What can hang from each mark:
kure: fazim gefak zaral
zaral: kure
dogef: fazim gefak
fazim: dogef kure tupa
labare: tupa
gefak: dogef tupa
tupa: fazim gefak labare

Each row was made from one small tree. The marks that hang from a mark follow it in brackets, in alphabetical order. Every link used is in the known rows. Write each row's tree.
Known rows:
dogef[fazim[kure] gefak[tupa[labare]]]: [ 0.499  2.613 -3.216 -0.024 -0.135  3.534 -0.624  0.061  2.609  2.357
  2.336 -2.294  4.104  1.372  0.167  2.411  2.871  3.409  1.781 -1.312
  2.425  1.685]
tupa[gefak]: [-0.279  0.741 -0.495  1.503  1.026  0.807  1.312  0.222 -2.318 -1.047
 -1.840  0.803  0.017  2.460 -0.351  1.996 -1.307  1.150  1.106 -0.105
 -1.073 -1.705]
tupa[fazim labare]: [ 4.144  1.616  0.976  3.541  0.858  1.588 -0.144  1.348  1.097 -2.345
 -2.701 -1.326 -1.101  3.429 -1.264 -1.811 -3.399 -2.664  1.430  1.616
  0.011  1.529]
dogef[gefak[tupa[fazim]]]: [ 1.304 -0.058 -0.391  1.970 -0.990  3.251 -0.316  1.498  1.099  0.618
  0.081 -1.281  1.743 -0.491  1.448  0.805  0.594  3.163  1.196 -0.649
  2.419  1.813]
zaral[kure[fazim]]: [ 1.110  0.604  1.382 -3.679 -0.590  1.872 -2.819  4.588  0.287 -2.530
  0.674  0.114  0.386  0.590 -1.261 -1.664 -1.347 -1.014  0.500  3.846
 -2.324 -0.827]
tupa[fazim gefak[dogef] labare]: [ 4.113  1.000  0.274  5.406  1.644  2.403 -0.527  1.476 -2.577 -2.699
 -2.116 -2.315 -1.948  5.498 -1.317  1.542 -5.945  0.497  0.880  0.727
 -0.961 -1.440]
labare[tupa[gefak]]: [-1.784  1.310  0.109  0.862  0.981  2.489  0.791  0.119 -0.989 -2.279
 -1.244 -0.949 -1.606  2.738 -2.143  0.991 -1.770  2.044  1.582 -1.137
 -0.989  0.522]
fazim[dogef kure[zaral] tupa[gefak]]: [-4.905  2.640  0.089 -5.239  2.622  3.990  0.317  0.629 -4.530 -2.994
 -1.445  6.043  3.177  4.555 -0.562  7.297  0.970 -3.765 -0.700 -5.819
 -3.071 -2.137]
gefak[dogef[fazim[kure[zaral]]] tupa[labare]]: [ 1.638  0.739 -2.112 -1.397  2.003  1.283 -3.861  0.131  1.637  3.007
  5.367 -3.469  4.482  1.032 -1.231  5.520  0.382  1.683 -1.464 -3.488
  1.642 -0.593]
gefak[dogef tupa[fazim[kure[zaral]] labare]]: [ 2.222  0.575  0.039  0.163  1.445  1.840 -2.891  1.219 -0.843  0.707
  3.275 -2.713  2.092  1.606 -1.740  5.329 -1.662  0.364 -0.310 -3.823
 -0.040 -0.442]
zaral[kure[gefak[dogef tupa]]]: [ 2.161 -0.820  0.317 -2.926 -1.385  2.422 -2.845  2.824 -1.208  0.160
  4.333 -2.616  2.418 -1.334 -0.976  4.026 -0.344  1.278 -0.399  0.439
 -0.159 -2.691]
labare[tupa[fazim[kure] gefak[dogef]]]: [-2.185  2.290  0.960  0.913  0.283  4.659 -0.294  0.477 -3.036 -3.416
  0.312 -2.028 -2.523  4.669 -4.515  1.406 -3.839  2.504  1.127 -3.546
 -2.000 -0.520]
zaral[kure[gefak]]: [ 1.867  1.250  0.010 -3.301 -2.298  1.895 -0.145  2.896 -0.432 -1.116
  0.846 -0.302  1.395  0.611 -2.155  0.667 -0.509 -1.711  0.784  1.643
 -1.538 -2.520]
tupa[fazim[kure[zaral]] gefak[dogef] labare]: [ 2.109  2.851 -0.972  1.435  1.069  2.104  0.059  1.542 -3.638 -1.268
 -0.671 -0.763 -0.019  6.420 -3.509  4.639 -4.625 -0.453  0.706 -3.311
 -2.942 -3.149]
fazim[dogef]: [-0.961 -0.574  1.450 -0.830  0.422  1.620  0.071  0.441 -1.246 -2.313
  0.149  2.021 -0.470  2.001  1.234  1.753  1.052 -2.009 -1.738 -1.008
 -0.264  0.108]
fazim[dogef kure]: [-3.771  1.290  0.981 -3.171 -0.187  2.397  0.850 -0.287 -3.098 -2.368
  1.426  2.927 -0.181  3.039 -0.521  3.373  2.539 -2.083 -0.806 -3.531
 -2.055 -0.652]
labare[tupa[gefak[dogef[fazim]]]]: [-0.614  0.844 -0.621  1.155  1.249  3.253 -1.596  0.061  0.342 -1.142
  1.352 -3.445 -0.832  3.107 -2.396  0.648 -3.007  3.860 -0.458 -1.306
  0.767 -0.193]
kure[fazim gefak[dogef tupa[labare]] zaral]: [ 3.811 -0.874 -1.508 -3.567  1.769  1.802 -6.004  5.119  1.474  3.405
  5.829 -1.766  7.206  0.250  1.098  5.425  0.684  1.575 -1.462 -4.118
 -0.622 -1.462]
labare[tupa]: [-1.500  0.598  0.570 -0.463  0.120  1.801 -0.349 -0.080  1.074 -1.388
  0.361 -1.758 -1.513  0.464 -1.817 -0.741 -0.645  0.997  0.565 -1.000
  0.063  2.079]

Write each row's tree:
[-2.832  3.216  1.604 -1.847  0.861  5.151  1.277  1.418 -2.164 -4.566
 -1.288  1.806 -0.813  6.749 -4.388  3.257 -1.780 -1.605  0.277 -5.418
 -2.576 -0.304]
labare[tupa[fazim[dogef kure[zaral]] gefak]]
[-0.231  0.594  1.393 -0.468  3.117  3.415 -1.467  0.574 -1.073 -4.020
 -2.270  2.655  0.507  2.831  2.274  2.505 -0.209 -4.926 -0.425  0.085
 -0.241  1.920]
fazim[dogef tupa[labare]]
[ 5.120  0.324  0.979 -0.282 -0.809  3.627 -2.934  3.823 -0.316 -1.590
  2.360 -3.586  1.586  1.196 -1.979  2.699 -2.844 -0.751  0.572  1.612
 -0.183 -1.541]
zaral[kure[gefak[dogef tupa[fazim labare]]]]
[ 1.530  0.775 -1.316 -5.453 -0.052  1.227 -3.147  4.936  2.104  2.397
  2.709  1.748  6.447  0.840 -0.290  1.322  1.364 -0.555 -0.987 -3.775
 -1.840 -1.854]
kure[fazim gefak zaral]
[ 0.815  0.998  0.579 -1.462  3.363  2.787 -4.401  3.200  1.286 -2.105
 -1.138  1.371  2.669  1.197  1.670 -1.075 -0.931 -1.941  1.093  1.463
 -1.143  2.266]
kure[fazim[tupa[labare]]]
[-0.500  4.587 -2.499 -2.483  3.297  3.148 -0.992  0.325  1.009 -0.245
 -1.574  1.690  4.990  4.692 -2.452  3.214 -0.939 -2.601  0.975 -2.559
 -0.594 -0.890]
dogef[fazim[kure[zaral] tupa[gefak labare]]]
[-2.005  2.482 -1.179 -0.288  2.771  3.279 -1.144 -0.360 -4.930 -2.141
 -0.850  0.726  0.652  3.612 -0.734  5.239 -2.230 -0.048  1.774 -2.095
 -2.721 -1.600]
fazim[kure tupa[gefak[dogef] labare]]
[-3.827  1.488 -0.810 -2.709 -2.210  3.564  1.830  0.197 -3.263 -0.995
  1.235  2.528  0.056  2.764  0.950  3.742  3.489  0.684 -0.252 -3.569
 -1.500 -0.423]
fazim[dogef[gefak] kure]
[ 0.414  3.619  1.358  2.180  1.718  4.608  1.879  1.301 -3.904 -5.579
 -3.231  2.165 -1.271  8.562 -2.154  3.219 -2.246 -3.399  1.674 -1.652
 -2.864 -0.907]
tupa[fazim[dogef kure] gefak labare]
[ 5.131 -0.158 -0.903 -0.312  0.800  1.928 -3.302  2.967  1.092  2.429
  3.373 -2.631  4.960  1.128 -0.785  5.271 -1.394 -0.199 -1.126 -4.384
  0.917 -1.468]
kure[gefak[dogef tupa[fazim labare]] zaral]
[ 2.003  0.033  1.042 -2.525 -0.150  4.507 -2.855  5.475 -0.172 -3.097
  1.290 -0.058  1.455  2.059  1.830  2.375  0.650 -0.241  0.601  3.361
 -1.115  0.772]
zaral[kure[fazim[dogef[gefak[tupa[labare]]]]]]
[ 1.656  2.536 -2.979  0.302  1.754  1.234 -0.906  0.410 -1.284  1.076
  1.291 -1.747  2.021  5.383 -2.461  4.773 -2.536  1.070 -0.353 -2.487
 -1.093 -3.198]
tupa[gefak[dogef[fazim[kure[zaral]]]] labare]
[-2.024  3.054 -0.483 -1.898  2.002  2.589 -0.759 -0.526 -1.642 -1.800
 -1.382  1.528  1.470  1.782 -0.758  2.247  0.117 -2.899  2.232 -1.329
 -1.807  1.042]
fazim[kure tupa[labare]]
[ 1.764 -0.184 -2.157  2.116 -0.232  1.808 -0.014  0.711  0.631  1.776
  0.649 -2.155  1.819 -0.474  2.659  3.187  1.575  3.273  1.818  0.216
  1.770  1.835]
dogef[gefak[tupa[labare]]]
[-2.439  2.092 -0.775 -6.423 -1.037  2.463  0.653  1.469 -2.210  0.289
  2.916  3.871  4.072  3.333 -1.436  6.115  3.535 -3.186 -1.726 -7.339
 -2.691 -2.907]
fazim[dogef kure[gefak zaral]]
[ 0.520  0.659  0.815 -4.530  3.792  3.089 -4.424  4.320  0.945 -2.368
 -0.538  3.905  4.230  3.171  2.013  2.673 -0.029 -4.883 -1.693 -1.683
 -1.717  1.148]
kure[fazim[dogef tupa[labare]] zaral]
[-0.945  2.424 -1.498 -2.874  0.943  3.725 -2.394  0.494 -2.670 -0.068
  1.900  0.117  3.067  1.790 -0.713  4.283  0.115 -1.236  0.983 -3.767
 -2.049 -1.140]
fazim[kure[gefak[dogef]] tupa[labare]]
[-1.451  0.038  1.325 -6.108  3.088  3.138 -4.470  4.145  0.693 -1.968
  0.301  4.779  4.601  1.647  1.909  2.203  0.785 -3.892 -2.602 -2.795
 -1.462  0.505]
kure[fazim[dogef tupa] zaral]
[-1.938  3.029  1.415 -4.178 -0.782  5.311  0.021  1.993  0.103 -2.876
  1.191  1.243  1.211  4.707 -4.261  2.082  0.246 -2.816 -0.543 -6.668
 -1.849  0.373]
labare[tupa[fazim[dogef kure[gefak zaral]]]]
